In the rows, 128 means zero.
Known rows, with every step that occurs
sokib/vuba/tavem/defa: [170  65 160 142 164 147 130 113 137 163 134 110 166 124 149 163 132 137
 122 198 134 173  96 116 126 108 176 148 114 113 115 148 129 140 113 143
 122 147 124 100 104 117 134 165 118 152 122 171 136 112 160 110 110 116
 187  86 130 126 131 169 102]
furefan/vuba/tavem/puzu/pigum/defa/sokib: [216 110 177  99 158 110 147 123 166 107 103 101 155 156 185 167 134 122
 153 185 103 160 122 184 175 124 164 141 102  76  86  83  81 125 124 216
 171 127 122  63 130  93 138 134  50 176 124 146 137 139 130 144 137 134
 196 105 100 111 144 158  90]
misig/sokib/defa/pigum: [204 131 136 148 125 113 149 128 122 141 149 122 121 153 151 125 108 154
 142 182 122 190 125 126 131 163 154 165 164 119 111  29  74 162 132 178
 138 127 143 122 113 101 140 136 104 161 130 155 110  99 138 157 190 105
  98 101  96 115 114 157 137]
tavem/defa: [158  85 150 122 160 142 149 109  99 158 119 116 138 108 117 112 135 143
 146 176 102 156 111 123 108 105 158 153 114 124 109 124 118 134  99 168
 141 129 125 123 110 123 127 151 110 128 117 133 127 139 126 119 105 119
 148 128 129 139 142 150 126]
pigum/puzu: [174 125 145 166 159 112 134  90 111 104 127 118 140 114 144 127 136 140
 141 171 140 133 130 169 137 127 145 130 105 160  95 138  90 137 110 152
 131 139 149 128 125 125 129 129  96 151 126  69 114 154 130 139 117 148
 129 121 112 108 132 180 140]
vuba/furefan: [146 104 154 153 167 146 114 121 135 148 122 104 147 135 108 130 131 148
 115 168 108 105 125 128 115 151 159 158 121 127 104 131 108 136 117 164
 112 140 131 138  85 129 131 140  84 133 114 162 105 119 100 137 115 127
 127 105 124 141 161 159 120]
tavem/puzu/pigum/defa: [216 122 177 122 159 104 156 133 133  90 135 115 145 117  85 124 139 167
 172 154  89 136 125 173 159 130 152 149  84 123  95 149  79 118 129 169
 160 142 113  77 117 111 132 126  84 150 144 118 118 162 123 150 127 121
 160 112  93 122 151 140 113]
tavem/puzu/pigum: [179 115 171 123 159 105 163 138 139 100 131 114 152 114 105 123 157 174
 150 162  72 147 125 167 134 127 133 137 107 117 116 209 105 137 135 151
 163 140 111  73 107 116 131 135  87 139 138 132 112 140 127 148 118 130
 155 124 104 124 144 142 120]
defa/sokib/vuba/furefan: [198  78 137 128 156 149 114 123 145 140 121 124 181 136 117 159 139 132
 118 190 101 139 114 113 128 160 202 158 131 150 101  80 117 131 142 211
 106 133 129 112  98 104 126 128  93 147 115 186 126 113 107 139 139 114
 141 109 119 126 113 193 137]
zatab/tavem/puzu/pigum/defa/sokib/misig: [243 114 158  64 135  85 156 147 115 104 127 131 175 107 115 134 140 177
 180 179 118 161 113 185 154 127 157 141 104 124  72  64  78 114 118 226
 161 119 153  46 128 114 106 153  87 184 119 114 141 174 145 183 105  95
 178 116 110 136 137 154 113]
pigum/puzu/tavem/defa/sokib: [205  91 150 142 156 122 132  93  71  82 113 130 134 112 123 138 138 123
 152 191 170 144  95 135 115  96 173 128 120 155  83 100  95 145  99 203
 148 118 138  79 107 101 111 128 103 168 120  85 141 183  95 127  77 114
 167 130 103  88 135 220 146]
puzu/tavem/defa: [166  93 164 125 144 139 150 127  86 106 144 121 126 116 102 127 136 137
 146 170 156 142  96 109  86  98 152 145 127 123 103 137 120 139  95 155
 148 128 116  84  82 112 105 145 112 143 120 151 136 156 105 102  83  94
 173 101 125 122 141 175 137]
furefan/vuba/tavem/defa/sokib: [159  85 153 101 159 142 137 111 142 163  97  99 153 142 209 151 133 104
 128 206 119 172 107 143 139 103 172 145 127  78 102  77 116 141  99 213
 155 115 130 100 123 103 139 155  72 158 109 160 148 116 124 117 120 134
 188 114 128 123 145 167 101]
vuba/tavem/puzu/pigum: [163 104 178 146 164 122 127 129 158 117 125 108 153 126 153 151 150 167
 131 180 117 150 118 157 150 112 135 130 111  80 115 216 102 150 127 158
 164 140 127  68  99 119 142 156  93 166 136 139  97 118 139 144 116 134
 180  91 103 113 153 156  84]
zatab/tavem/defa: [151  94 148  92 136 129 158 133  97 160 127 117 159  99 113 112 122 146
 157 181 143 157 109 157 123  93 163 154 117 113 108 107 113 148  83 172
 132 112 148 112 111 112 123 188 112 162 114 120 125 158 138 114  74  96
 164 114 147 140 142 142  97]
tavem/vuba/furefan: [135 104 154 133 182 125 161 101 125 150 136 118 158 156  94 151 137 144
 129 146  55 105 127 150 119 133 168 161 115 119  99 130 102 142 117 166
 118 152 122 153 111 158 139 156 102 138 105 150 111 120 123 115 117 118
 147 137 136 132 119 126 103]
sokib/defa/tavem: [185 148 145 156 145  99 148 130 125 158 158 118 145 108 125 125 117 146
  97 169 169 156 120 122 136 130 158 139 130 145  94  61  75 122 113 194
 116 157 150 114 132 131 120 172  73 166 128 127 142  91 172 119 125  76
  95  64 118 159 121 152 118]
misig/sokib/defa: [181 122 140 147 144 120 159 126 107 143 142 107 134 154 125 123 110 142
 152 166 119 152 135 144 126 161 147 157 132 134 114  79  87 151 125 160
 131 131 143 120 107 100 140 139  86 147 127 111 106 102 128 144 169 111
 109  86  98 129 125 155 133]
puzu/pigum/defa/sokib/vuba: [252  93 160 120 146 125 132 155 125  97 131 151 181 118 117 151 140 166
 165 179 113 148 114 119 155 155 207 155 116 149  84  57  79 108 144 218
 146 123 117  83 112 100 111 120 106 173 125 159 149 152 141 160 148 103
 147  96 106 100 123 179 148]
sokib/vuba: [183 102 149 132 149 129 154 125 136 123 157 125 163 124 118 151 134 140
 135 168 118 152 117 130 124 145 169 148 116 157 113 137 123 130 132 129
 122 156 118 115 115 117 131 139 101 132 124 151 130 115 145 118 139 112
 151  96 127 124 110 159 138]
zatab/tavem/puzu/pigum/defa: [205 129 176  94 137  92 160 149 119  95 141 120 171 114  87 124 127 171
 178 164 125 141 118 195 171 117 151 151  90 116  96 130  81 133 107 170
 151 126 129  69 120 105 125 171  89 181 137 107 116 176 140 146  90  92
 173 100 113 125 145 136  88]
defa/tavem/puzu: [163 146 172 116 155 108 145 102 142 145 152 104 144 106 120 139 132 136
 107 157 127 155 125 158 126  89 139 143 110 131 105 144 102 134 116 164
 136 166 129  99 133 104 138 143  43 144 139 115 109  96 140 107 101 102
 151 103 115 145 122 139 100]
pigum/defa/tavem: [197 145 162 136 152 125 124 111 115 140 153 129 151 109 122 140 108 137
 127 145 173 133 124 134 138 112 173 157 112 143  77  41  70 106 109 192
 130 161 141 130 129 105 120 144  54 158 140 105 127 117 145 121 120  92
 124  74 121 130 129 144 118]
pigum/defa/sokib/vuba/furefan: [233  90 152 124 170 149 109 111 130 132 120 128 175 136  94 158 121 125
 144 180 125 133 116 125 155 162 215 166 110 158  78   6  88 107 130 227
 109 139 129 117 111  99 127 120  83 157 124 162 137 142 110 150 144 109
 139 101 108 115 127 184 133]
misig/sokib: [156 110 139 133 143 141 151 122 114 135 133 110 146 147 132 136 123 137
 160 158 106 141 133 144 102 140 143 164 136 127 118 135 107 160 130 149
 147 131 128 135  98  80 147 123  77 132 129 103  87  99 101 139 168 127
 126 112 109 110 129 151 128]
defa/pigum/puzu/tavem: [202 139 150 155 114 106 115 107 107  70 166 138 111 122 165 144 132 146
 133 180 185 178 102 124 127 123 154 134 153 141  88  77  76 150 118 169
 150 137 148  96 109 122 109 122 118 176 129 134 121 163 129 137 127 113
 145 115 109  84 123 196 152]
misig/sokib/defa/pigum/puzu/tavem/vuba/furefan: [222 138 151 166 152  98 153  97  95 109 165 118 115 192 123 160 109 153
 142 178 127 168 111 145 141 155 182 164 152 128 104  37  56 170 121 183
 124 147 150 108 104 110 133 138  99 193 122 153 117 130 122 149 137  94
 127 118  91  97 107 177 125]

Rows
[200 135 139 154 133 106 111  97 126 107 143 137 125 110 171 136 128 158
 128 186 141 177 117 136 144 128 153 141 149 144  93  68  74 148 119 177
 139 135 154 128 128 130 126 126 122 164 126 121 116 149 140 152 146 137
 117 135 110  96 121 185 147]	defa/pigum/puzu
[202  72 158 110 145 142 144 126  97 108 133 131 157 116 102 151 140 118
 140 192 147 162  82  97  93 109 190 146 135 143  98  89 126 141 116 193
 141 126 113  62  89  94 105 134 119 154 120 180 152 147 104 105 100  78
 190 107 121 104 113 202 146]	puzu/tavem/defa/sokib/vuba
[134 106 174 137 158 131 124  93 151 138 127  95 138 137 154 149 136 131
 121 181 130 148 120 167 146 108 119 131 102  85 106 191 111 147 110 149
 149 150 133  89 117 127 159 155  85 147 139 121  85 110 128 119 130 134
 176  94 107 126 143 156  80]	vuba/tavem/puzu
[160  83 156 137 141 151 102 106 131 179 121 123 124 114 192 143 129 155
 115 206 151 197  98  94 133  94 161 150 151  67 104  87 102 153 104 193
 147 128 143 110 107 132 137 164 131 170 121 180 120 116 149 125 125 120
 163 106 123 119 145 165  94]	vuba/tavem/defa/pigum
[205  99 116  92 138 122 131 120 113 142 119 135 151 109 160 132 150 140
 138 182 120 152 119 126 103 143 147 131 139 145  77  39 103 111 135 228
 151 121 156 100 120 143 104 117  92 134 103 132 138 123 126 170 154 122
 132 126 120 139 123 173 167]	defa/sokib/misig
[217 129 177 140 176 115 140 142 119 134 147 135 164 138  91 161 123 179
 137 142 100 120 125 132 148 122 204 172 112 118  81  76  58 113 128 216
 130 162 126 124 109 125 113 157  71 190 120 150 139 129 150 142  92  85
 142  97 127 123 134 129 102]	puzu/pigum/defa/tavem/vuba/furefan
[187 104 161 156 167 113 149  97  78  83 133 117 122 114 118 127 135 139
 147 180 166 139  93 141 113  97 159 133 111 149  94 136  99 142  95 151
 150 135 135  91 102 111 111 139 103 162 121  82 140 182 115 116  62 118
 169 116 112  99 145 198 139]	pigum/puzu/tavem/defa
[214 151 167 144 155  73 163 140 137 131 162 115 142 106 103 123 132 178
 109 171 126 169 119 150 158 123 156 138 117 125 105 114  73 120 126 190
 132 155 139  68 129 122 122 169  67 179 136 144 137 109 175 133 105  82
 125  75 105 157 127 148 110]	sokib/defa/tavem/puzu/pigum
[136 117 158 131 156 131 144 122 166 144 126  93 149 149 211 156 129 109
 125 175 134 146 124 161 135 126 147 135 120  84 100 130 109 139 112 158
 145 135 138 115 118 118 140 156  57 149 114 144 124 102 140 110 133 138
 172  85 132 126 146 144  89]	furefan/vuba/tavem
[225  94 168 116 164 130 123  94 141 128 120 117 171 134 125 174 126 116
 137 188 140 162 116 157 180 129 184 148  90 128  79  63  90 118 123 207
 135 142 129  80 134  93 146 127  84 161 139 134 119 132 132 135 152 112
 181  92  95 109 114 179 105]	pigum/defa/sokib/vuba/tavem/puzu
[215 141 161 143 153  94 168 140 120 132 152 106 143 137 117 136 117 171
 136 171 115 173 127 159 140 131 154 157 133 120 121 116  72 153 140 180
 150 150 135  74 109  74 133 147  53 177 141 123 117  83 143 157 132  88
 123  80  88 135 126 150 115]	misig/sokib/defa/tavem/puzu/pigum
[205 108 146 115 145 137 117 110 108 122 115 137 160 123 116 136 124 117
 153 167 136 128 125 140 145 141 174 152 111 144  67  11  77 114 116 239
 141 114 135 122 132 106 122 121  86 151 129 112 125 148 108 143 167 112
 132 115 107 112 124 171 131]	pigum/defa/sokib
[208 149 181 115 159 112 139  93 125 132 151 113 153 114 106 137 112 128
 124 147 146 147 127 170 153 100 159 154  92 138  81  76  71 111 115 187
 135 171 132 109 141 100 130 137  46 152 148  96 116 127 142 113 112  98
 149  94 103 140 126 132  99]	pigum/defa/tavem/puzu
[190 108 185 138 169 124 125 120 150 114 125 110 146 131 135 155 135 167
 144 177 132 140 116 167 170 118 147 136  91  82  99 165  83 131 119 173
 159 144 128  70 109 114 142 151  85 173 143 127 102 136 140 145 122 127
 179  83  95 113 160 159  79]	vuba/tavem/puzu/pigum/defa
[224 148 159 176 154  81 146  99 110 104 163 132 112 156 119 144 120 162
 112 182 144 165 103 140 156 153 184 146 138 133  83  31  55 147 108 189
 111 147 146 101 122 155 120 158 121 194 118 167 142 159 150 140 111  89
 124 106 109 111 113 185 123]	sokib/defa/pigum/puzu/tavem/vuba/furefan
[175 142 157 155 182  97 160 109 124 179 163 118 150 143 101 146 110 153
  91 159 116 138 127 139 140 127 183 156 122 128  94  53  70 126 112 206
  99 164 147 129 130 155 129 184  76 175 113 155 137  87 166 111 102  75
 114  84 127 161 111 131  95]	sokib/defa/tavem/vuba/furefan
[189  93 180 138 167 122 145 135 166 118 149 112 172 132 141 175 148 161
 128 192 110 176 108 151 147 129 160 138 107 106 120 214 117 144 142 130
 140 168 116  58 101 110 142 151  98 162 136 170 117 111 160 134 118 120
 195  81 107 114 127 165 102]	sokib/vuba/tavem/puzu/pigum
[209  73 127  94 153 132 139 112  91 172  99 131 148 101 146 116 150 143
 153 193 100 175 104 107  98 117 161 146 131 135  85  44 114 115 115 231
 156 107 144  97 118 140  99 131 104 133  97 138 158 135 128 154 117 123
 154 141 125 149 137 175 157]	tavem/defa/sokib/misig
[192  71 142  76 136 127 151 130 104 159 119 130 189 105 114 144 128 139
 157 209 128 180  96 143 131 104 196 155 127 131 100  62 119 146 104 206
 122 106 136  91 120  95 127 178 121 173 113 149 143 145 138 123  91  80
 176 119 137 124 110 183 118]	zatab/tavem/defa/sokib/vuba
[184 141 145 152 143 118 154 127 111 161 156 109 142 147 133 136 104 142
 122 168 151 164 128 133 125 136 160 162 144 135 115  56  79 150 123 183
 130 148 149 120 118  87 136 156  51 163 136 116 115  74 141 136 147  88
 104  69 108 135 118 153 120]	misig/sokib/defa/tavem
[154  60 148 126 160 163 106 106 119 176  90 120 153 113 171 148 139 130
 122 208 146 165 104 111 129  92 170 141 134  88  96  97 113 143 102 230
 142 107 141 104 108 116 138 158 109 161 118 145 120 112 121 125 118 123
 174 110 118 117 139 192 100]	vuba/tavem/defa/sokib
[180  94 154 158 142 134  92  88 125 156 119 122 124 114 200 144 129 156
 120 216 162 197  96 113 144  92 165 140 140  89  98  91  88 157  97 187
 141 128 162 112 117 129 135 158 122 182 121 134 125 138 150 136 107 138
 163 115 115 103 152 194 104]	vuba/tavem/defa/pigum/puzu
[182  97 146 121 132 136 131 112 115 157 129 132 121 103 147 115 131 160
 141 191 106 196 104  98 119 109 170 164 148 112 106  70 101 142 106 189
 142 116 131 120 112 127 127 142 131 145 118 180 131 134 136 128 129 113
 144 140 124 126 131 152 131]	tavem/defa/pigum
[170  88 152 151 155 152 138 116 139 144 141 103 170 173 168 181 119 133
 141 183 135 161 119 127 115 141 165 159 130 117 129 147 121 166 145 130
 131 155 130 107  90  80 149 143  85 155 136 139  96  77 132 132 160 123
 160  77 106  95 120 177 113]	misig/sokib/vuba/tavem
[137 118 150  92 145  99 190 125 107 145 146 133 178 136 112 149 123 142
 152 150 107 136 124 182 131 103 154 150 117 118  95 128  97 153  97 166
 129 130 137 132 141 145 135 197 116 165 112 110 105 140 153 103 105  84
 157 124 153 125  97 113  81]	zatab/tavem/vuba
